In the rows, 128 means zero.
Known rows, with every way that one mark hangs from another
nolo(peve(bebo(reses) dotar)): [141 132 105 156 153 167 131 140 129 115 129 147 147  99  94  94 124 131
 122 174 116]
dofi(peve(bebo(konud))): [130 111  79 134 147 154 141  84 162  94 198 154 151 148 101 104 111 114
 106 154 102]
rumav(nolo(peve(bebo(konud) dotar))): [140  86  94 151 119 157 146 146 141 132 183 130 139 118  82  95 139 156
 117 122 116]
dotar(peve(bebo(reses))): [152 169 133 144 157 183 130 117 157  91 133 147 176 109 132 102 116 103
 107 181 118]
konud(bebo(peve)): [126  69 106 148 136 137 128 103 182 134 144 100 180 129 132  96 185 115
  95 152 131]
reses(bebo): [130 136 111 168 118 135 110 115 155 133 169 168 156 125  97 101 157  98
 119 183 110]
dofi(peve(nolo)): [ 96 127 105 134 145 159 139  92 159 134 157 160 153 121  91 137 122  85
 108 153 112]
konud(bebo(peve(dotar nolo) reses)): [ 70  79 108 171 152 143 122 111 143 126 144 120 171 101  99 117 169 105
  73 154 150]
reses(nolo(peve(dotar))): [149 100 117 173 157 148 112 135 105 182 151 166 140 116  91  75 160 121
 139 141 117]
reses(bebo nolo(peve)): [137 137 117 164 156 114 108 130 114 174 165 173 154 100  91  74 162 108
 139 180 108]
peve(bebo): [150 133 112 141 131 176 131 118 166 106 147 126 152 131  99  99 129 134
 124 178  91]
nolo(peve(bebo dotar)): [144 116 110 159 120 178 138 124 144 129 132 145 147 118  80  92 134 143
 130 165  96]
dotar(peve): [154 145 142 145 132 172 129 102 168 134 136 161 174 133 131  98 151  95
 119 153 118]
konud(bebo(peve(dotar) reses(nolo))): [118  61 108 190 174 127  99 128 122 151 169 126 164 113 129  87 185 105
  87 149 152]
noga(peve(bebo(konud) nolo)): [113 151 106 128 115 172 136  85 150 105 180 143 150 125  59 104 115 141
  91 154  91]
bebo(reses): [146 133 114 141 174 147 115 132 149 123 146 139 152 117 129 106 140  98
 116 167 135]
dofi(peve(bebo(konud reses) dotar nolo)): [ 76 117  80 158 165 157 138  90 126  86 201 165 137 118  71 124  93 104
  84 150 123]
rumav(nolo(peve(bebo dotar))): [146 106 106 155 107 178 142 164 150 142 143 125 144 105  89 110 139 152
 124 143 106]
konud(bebo): [136  86 100 144 138 140 119 111 177 125 153 124 162 130 115 108 178 116
 113 151 129]
rumav(nolo): [152 106 119 139 124 158 126 156 172 148 156 122 153 124 124 125 159 119
 116 135 123]
konud(bebo(peve reses)): [122  84 102 148 168 128 122 116 172 121 143 101 179 109 146 103 170 102
  86 163 153]
nunol(bebo(konud peve)): [103  67 102 150 151 135 112 106 155 130 182 128 177 149 124  47 181 132
 100 141 131]

Rows
[104 163 127 134 174 168 143  92 139  82 167 149 164 109  95 100 107 108
  94 160 123] -> dotar(peve(bebo(konud reses) nolo))
[133  96  96 170 123 172 128 104 140  99 194 150 134 150  75  82 134 142
 112 147 106] -> peve(bebo(konud) dotar)
[159 134 120 139 166 154 131 131 127 149 141 131 148 104  93  75 135 141
 146 175  93] -> reses(nolo(peve(bebo)))
[ 76  92 115 164 165 137 125 103 118 127 176 135 155 122  93  94 138 105
  78 137 146] -> bebo(konud peve(dotar nolo) reses)
[113  99 126 213 124 138  95 119 112 171 187 167 162 124  97  76 171 102
 103 169 112] -> reses(bebo(peve(dotar)) nolo)
[143  94  98 165 158 146 124 120  98 142 188 157 132 128  74  58 144 148
 130 144 102] -> reses(nolo(peve(bebo(konud) dotar)))
[123  78 112 185 191 128 101 117  97 149 202 141 151 133 122  65 157 106
  93 135 145] -> bebo(konud peve(dotar) reses(nolo))
[114  98 112 172 157 107 103 101 119 157 218 149 163 135 104  57 165 103
 101 163 113] -> reses(bebo(konud peve) nolo)
[ 87 123  98 165 116 188 141  91 145 109 165 166 145 123  61 137 105 112
 104 163  93] -> dofi(peve(bebo dotar nolo))
[116  50 102 181 114 149 125 104 165 140 152 120 172 134 114  98 189 119
  87 143 134] -> konud(bebo(peve(dotar)))
[125 111 109 169 196 138  81 152 117 139 168 150 159 109 129  67 173 116
 126 167 138] -> nunol(bebo(reses(nolo)))
[ 96  60 102 194 189 129  82 131  93 144 207 149 164 130 123  38 184 124
  91 136 151] -> nunol(bebo(konud peve(dotar) reses(nolo)))
[123 100  77 176 190 144 114 106 100 110 224 173 137 131 100  94 107 102
  98 147 121] -> dofi(peve(bebo(konud reses(nolo)) dotar))
[154 113 101 135 178 138 133 116 118 137 181 136 140 118  89  57 136 146
 137 155  99] -> reses(nolo(peve(bebo(konud))))
[ 98  81  98 149 181 126 103 122 142 118 181 126 178 130 139  53 171 121
  89 152 152] -> nunol(bebo(konud peve reses))
[150 151 125 154 197 154 117 109 117 104 191 155 159 120 126  69 121 109
 109 157 124] -> dotar(peve(bebo(konud reses(nolo))))
[154 132 120 139 208 123 111 149 109 163 141 143 148  92 121  79 147 104
 136 162 135] -> bebo(reses(nolo(peve)))
[137  98  99 167 205 117 106 131  86 158 186 168 134 112 100  65 148 116
 119 130 144] -> bebo(konud reses(nolo(peve(dotar))))
[137  95  93 154 131 157 140 111 134 116 171 151 138 131  72  73 134 148
 122 146 108] -> nolo(peve(bebo(konud) dotar))
[109 165 102 127 151 160 131 101 140  92 181 142 155 111  76 107  98 128
  81 163 110] -> noga(peve(bebo(konud reses) nolo))
[ 88  84 113 145 137 141 137  95 172 136 138 100 177 113 101 111 174 116
  90 156 129] -> konud(bebo(peve(nolo)))
[106  76 105 166 210 115  88 128 109 142 201 130 173 123 140  35 179 117
 100 147 147] -> nunol(bebo(konud peve reses(nolo)))
[ 70  99 124 151 141 160 115 116 152 142 139 119 185 116 103  79 176 129
 103 164 119] -> nunol(bebo(peve(nolo)))
[125  82 112 160 194 116 106 126 138 145 160 103 174 106 148  86 178 103
  94 159 150] -> konud(bebo(peve reses(nolo)))
[127 118 113 195 134 126 101 133 100 180 175 194 144 106  71  76 169 112
 134 168 111] -> reses(bebo nolo(peve(dotar)))
[ 86 136  95 165 152 179 135 107 131  94 162 165 147 106  75 141  93  97
  92 173 113] -> dofi(peve(bebo(reses) dotar nolo))
